Known rows, with every way that one mark hangs from another:
{J_606 J_142}: 0.88	-1.04	-0.06	1.26	0.02	-2.14	0.38	1.07	0.94	1.72	-1.13	-1.70	0.95	3.00	-0.87	0.74	1.23	0.00	1.63	2.09	-0.85	2.10	-1.32	0.66
{J_142 {J_512 {J_606 {J_810 {J_484 J_127 J_173 J_741}}}}}: -2.17	-1.48	1.53	-0.11	-0.32	1.27	0.53	2.21	0.00	-0.50	-3.02	1.64	0.84	-0.61	1.86	-0.06	-2.39	1.31	-1.80	-1.27	-3.50	-2.17	0.85	-0.86
{J_142 {J_512 {J_606 J_127 {J_810 {J_484 J_173 J_741}}}}}: -1.13	-0.73	0.77	-1.29	-0.15	0.93	0.49	1.17	0.37	-0.32	-2.18	2.25	0.50	-0.04	1.63	-0.24	-1.08	-0.64	-2.26	-0.73	-2.48	-2.34	0.72	-0.13
{J_947 J_838}: 0.69	1.30	0.50	4.08	1.99	-2.16	1.39	-0.50	2.38	2.32	-1.61	1.54	3.72	2.65	-0.86	1.00	-0.03	2.98	2.17	1.32	-2.40	2.97	-1.32	0.05
{J_127 {J_606 J_810}}: -0.39	0.00	-0.12	0.43	-0.13	2.94	-1.74	-1.65	0.44	2.73	-0.67	-1.39	4.36	-1.78	-2.84	1.82	3.51	1.74	0.34	-0.24	2.53	0.77	-1.37	-1.57
{J_838 J_173}: -0.61	0.08	0.00	2.32	-2.41	-5.10	-0.36	-0.98	0.43	2.16	-1.50	-0.23	4.91	1.25	-3.78	1.33	1.54	1.46	-1.42	0.23	-3.22	2.44	1.07	2.02
{J_142 {J_512 {J_606 J_810}}}: -1.55	-1.10	1.43	0.88	-0.24	2.55	-0.54	2.17	-0.79	-0.39	-2.59	1.76	3.95	0.28	1.78	0.76	1.05	2.18	-0.50	0.32	-2.36	-0.61	-1.24	-0.17
{J_606 J_127 J_142 {J_810 {J_484 J_173}}}: 2.96	-0.02	-0.94	-2.39	0.09	-2.38	-0.65	-0.59	0.12	1.04	1.31	-0.21	-4.10	-0.22	-1.05	-1.71	1.50	-4.19	-0.89	0.12	1.87	1.79	0.36	0.45
{J_606 J_127 J_142 J_810}: 3.86	0.87	-0.75	-1.40	0.09	-1.31	-1.25	-0.34	0.44	3.00	0.63	-1.06	-2.21	-0.68	-0.74	0.92	3.66	-3.94	-0.17	1.75	1.21	2.14	0.04	0.47
{J_606 J_127 {J_142 J_512} {J_810 {J_484 J_173 J_741}}}: 2.13	-0.68	-1.52	-3.71	0.84	-2.38	0.90	0.92	-0.48	0.41	-0.33	1.65	-4.28	-1.26	1.23	-0.66	-0.27	-4.71	-1.27	-0.36	0.03	0.18	0.81	-0.51
{J_484 {J_606 J_127}}: -0.37	2.28	0.21	2.56	-0.62	-0.26	-0.86	-1.32	0.17	2.34	-0.12	-0.92	0.45	2.28	-1.19	2.09	-0.45	0.74	-1.15	0.15	-0.34	-0.05	1.21	0.82
{J_142 {J_512 {J_606 J_127}}}: -1.91	0.14	0.77	0.35	-0.53	1.98	-0.28	2.49	-0.14	-0.35	-2.51	1.38	3.37	2.74	0.78	1.72	1.02	1.07	-1.88	1.23	-2.98	-1.64	0.94	1.12
{J_810 J_484}: -1.29	-0.02	-0.58	1.23	-0.26	-1.86	1.08	-0.61	0.10	-1.92	1.13	1.18	1.96	4.47	-0.76	-2.78	0.77	2.49	-1.99	-0.41	0.45	2.85	-0.40	1.50
{J_939 J_15 {J_606 J_127 J_512 {J_810 {J_484 J_173 J_741}}}}: 0.83	1.72	-0.80	-1.54	0.36	-1.25	0.48	-4.81	0.78	-5.04	4.24	-0.26	-2.39	-3.56	0.47	-0.41	-0.39	-0.51	-1.08	-0.94	3.26	-0.32	0.15	-1.26
{J_606 J_142 J_512 {J_810 J_484}}: 4.19	-0.17	-1.38	-1.21	-0.95	-2.10	-0.48	-0.22	-2.52	-2.24	3.28	3.10	-1.81	-0.79	1.15	-1.76	1.91	-2.30	1.08	1.62	1.65	3.88	-3.25	-0.22
{J_810 J_606}: -3.67	-0.91	-0.71	0.93	-1.41	1.76	-0.74	1.07	0.61	0.63	-0.03	-0.10	4.03	2.67	-0.85	1.29	1.58	1.44	-0.57	0.13	-0.45	0.08	0.16	2.67
{J_810 {J_484 J_127 J_173 {J_606 J_142} J_741}}: -1.30	-0.14	0.69	1.03	-0.36	-2.46	1.83	0.51	0.99	1.19	-1.29	-1.04	-4.18	0.99	0.38	-1.19	-6.30	-0.22	-0.65	-1.90	-1.97	-1.22	1.72	-0.96
{J_939 J_606}: -1.22	0.06	0.22	0.63	0.81	0.55	-0.12	-1.66	1.57	-0.70	0.43	-1.79	3.47	1.05	0.25	1.36	0.14	3.41	0.27	0.41	-0.11	-0.48	-1.29	1.18
{J_512 {J_606 J_127 J_142 {J_810 {J_484 J_741}}}}: 2.61	1.05	0.67	-0.94	-0.85	1.58	0.92	1.00	2.34	1.25	0.00	-0.35	-2.09	0.29	1.84	-2.48	2.13	-3.64	-0.89	0.74	-0.02	-1.81	-1.00	1.02
{J_127 {J_606 J_512 {J_810 J_484}}}: 0.85	0.87	-1.23	-0.98	-1.17	2.71	-1.48	-1.85	-1.81	-1.15	2.08	1.71	2.92	-1.88	-1.79	0.24	2.86	0.84	-0.22	0.05	3.28	1.69	-2.01	-1.13
{J_127 {J_606 {J_142 J_512} {J_810 {J_484 J_173 J_741}}}}: -0.30	-1.60	-0.91	-1.89	0.83	2.07	0.36	1.14	-0.44	0.86	-1.47	0.09	0.90	-2.23	-0.36	0.03	0.71	-1.49	1.17	-0.93	1.96	-0.96	-1.97	-2.53
{J_741 {J_484 J_127 J_173 {J_606 J_142 J_512 J_810}}}: 2.35	-0.65	1.33	0.23	0.14	-1.35	-0.04	-0.82	-1.33	3.25	-0.76	0.03	-2.48	-0.69	-0.99	-0.17	-4.99	1.02	2.70	-0.69	-1.17	-0.55	1.46	-0.69
{J_142 {J_512 J_606}}: -2.69	-1.00	1.35	1.50	-0.31	2.12	0.30	3.00	-0.34	-0.74	-3.01	1.35	4.55	2.65	1.28	1.20	0.27	2.76	-0.54	0.84	-3.29	-1.34	-0.55	0.67
{J_939 J_15 {J_606 J_127}}: -1.77	2.10	0.19	1.47	1.17	0.02	0.00	-3.39	2.22	-3.11	2.16	-3.57	1.30	0.31	-1.04	1.04	1.87	2.10	-0.80	0.19	2.46	-0.62	1.21	0.15

Rows:
-0.19	-0.34	1.48	1.51	-0.94	2.47	-0.13	-0.09	1.32	-0.06	-0.07	0.41	2.14	0.98	0.83	-3.19	1.82	1.53	-1.02	-0.34	-0.40	-0.35	-2.30	0.58 -> {J_512 {J_606 {J_810 J_484}}}
-4.36	0.16	-0.85	-0.55	-1.64	1.73	1.06	1.68	0.83	-1.05	0.86	1.08	-0.14	1.80	0.88	-1.25	-1.47	0.42	-3.11	-1.65	-1.16	-1.09	2.53	2.85 -> {J_810 {J_484 J_127 J_741} J_606}
4.06	1.73	-1.24	-1.74	-1.39	-2.78	-1.05	0.22	-0.75	0.14	1.64	1.06	-1.77	2.29	-1.02	3.15	1.76	-3.63	0.04	3.68	-0.12	2.29	0.78	1.35 -> {J_606 J_127 J_142 J_512}
2.07	-0.72	-1.02	-2.27	-0.78	0.75	-0.09	-0.83	-0.57	0.38	0.61	0.57	-0.03	-2.61	-0.98	0.41	0.42	-2.21	1.51	0.16	2.78	0.16	-2.34	-2.23 -> {J_127 {J_606 J_142 J_512 {J_810 {J_484 J_173 J_741}}}}
3.69	-0.03	0.09	-0.90	0.38	-2.05	0.46	-2.29	-0.90	3.27	0.45	0.72	-2.27	0.34	-1.03	-0.55	-3.12	-1.13	2.60	-0.46	0.64	-0.52	0.42	0.07 -> {J_741 {J_484 J_173 {J_606 J_127 J_142 J_512 J_810}}}
-0.88	0.24	0.66	-0.29	0.03	3.19	-2.15	2.27	-1.11	2.28	-1.96	-1.65	0.90	-2.61	-1.56	3.45	1.38	0.55	0.21	0.55	-0.39	-0.05	1.42	-1.25 -> {J_484 {J_127 {J_606 {J_142 J_512} J_810}}}
1.51	-0.41	-0.12	-1.02	-1.62	-2.45	-1.61	-1.57	-2.24	-1.77	1.85	2.94	-1.80	-1.87	-1.02	-0.19	-1.54	0.74	-1.70	-0.37	-0.47	3.41	0.57	-1.00 -> {J_606 J_512 {J_810 {J_484 J_127 J_173}}}
-0.81	-0.02	-0.88	-0.34	0.25	-2.49	2.17	0.54	0.38	-0.18	-1.02	1.06	-3.43	1.84	1.04	-1.19	-4.68	-2.01	-0.79	-1.41	-0.89	-1.70	0.93	-0.38 -> {J_810 {J_484 J_173 {J_606 J_127 {J_142 J_512}} J_741}}
1.80	0.68	1.25	1.50	0.82	0.47	0.60	-0.29	-0.61	3.71	-0.57	-1.03	-1.15	0.10	0.01	-1.47	-1.96	1.54	2.36	-0.66	-0.62	-0.26	1.10	0.61 -> {J_741 {J_484 J_127 {J_606 J_142 J_810}}}
-0.44	-0.85	2.09	0.43	-1.04	1.20	0.53	0.15	2.37	1.53	-1.76	-0.60	-0.50	-0.45	0.64	-1.90	-1.72	0.82	-1.71	-1.24	-2.11	-1.84	0.12	-0.56 -> {J_512 {J_606 {J_810 {J_484 J_127 J_173 J_741}}}}
-0.35	1.62	-1.01	-0.60	1.88	1.46	0.33	-0.65	-0.70	-5.66	3.31	-1.30	-1.85	-2.52	1.50	-1.57	3.00	-1.40	0.45	-0.09	3.83	-0.53	-0.66	-0.44 -> {J_939 J_15 {J_606 J_127 {J_142 J_512} {J_810 J_484}}}
-0.06	1.26	-0.47	-0.20	1.87	1.28	-0.55	-1.08	-0.26	-3.48	2.08	-2.32	-0.98	-3.30	1.22	0.93	2.94	-0.99	1.22	0.74	2.84	-0.81	-0.58	-1.03 -> {J_939 J_15 {J_606 J_127 {J_142 J_512} J_810}}
-3.89	-1.34	-2.04	-0.55	-0.38	2.59	0.55	4.38	-2.04	-3.71	1.20	2.65	1.49	3.33	1.56	-1.92	1.72	-0.94	-0.16	-0.19	0.31	-0.04	-1.09	3.27 -> {J_810 J_484 {J_606 {J_142 J_512}}}
-2.35	-0.14	-1.80	-1.60	-0.80	2.26	-1.15	3.81	-1.11	0.15	0.03	0.66	1.15	2.16	0.20	2.64	2.57	-2.73	-0.44	1.34	-0.42	-1.20	1.43	3.25 -> {J_810 {J_606 J_127 {J_142 J_512}}}
0.23	0.36	0.07	0.21	0.24	-0.47	-0.32	-1.83	-0.82	-5.52	3.73	-1.29	-3.07	-3.92	0.62	-1.05	-0.52	0.15	1.68	0.05	2.75	0.39	-1.27	-2.09 -> {J_939 J_15 {J_606 J_142 J_512 {J_810 {J_484 J_127 J_173}}}}
-1.62	0.44	-0.07	0.78	1.64	1.80	0.06	0.34	-1.01	-5.89	2.20	-1.54	-1.25	-3.33	2.11	-1.44	1.23	1.09	1.27	-0.68	2.45	-0.22	-1.04	-1.34 -> {J_939 J_15 {J_606 {J_142 J_512} {J_810 {J_484 J_127}}}}
-0.82	-0.25	0.12	1.18	2.08	1.17	-0.15	-0.56	-0.36	-4.20	1.39	-2.51	0.69	-3.11	1.76	0.10	1.95	1.11	2.74	0.24	2.51	-0.20	-2.47	-1.88 -> {J_939 J_15 {J_606 {J_142 J_512} J_810}}
1.06	-0.95	1.47	0.91	1.11	-0.87	0.37	-0.83	0.21	4.65	-2.07	-1.69	-2.22	-0.21	-1.21	-0.83	-4.79	1.26	2.53	-1.46	-1.10	-1.00	1.63	-0.51 -> {J_741 {J_484 J_127 J_173 {J_606 J_142 J_810}}}
-0.90	-1.70	1.49	0.25	0.82	-2.79	1.01	-1.29	1.41	3.70	-2.56	-1.11	0.78	3.11	-2.85	-0.39	-4.20	4.02	0.07	-1.11	-2.41	0.24	4.11	1.09 -> {J_741 {J_484 J_127 J_173}}
1.43	-0.70	0.07	-0.75	0.45	-2.41	0.76	-0.38	0.60	4.17	-2.92	-0.61	-4.43	-2.65	1.19	2.65	-4.59	-3.79	0.73	-1.31	-1.54	-2.74	0.69	-2.74 -> {J_484 J_173 {J_606 J_127 {J_142 J_512} J_810} J_741}
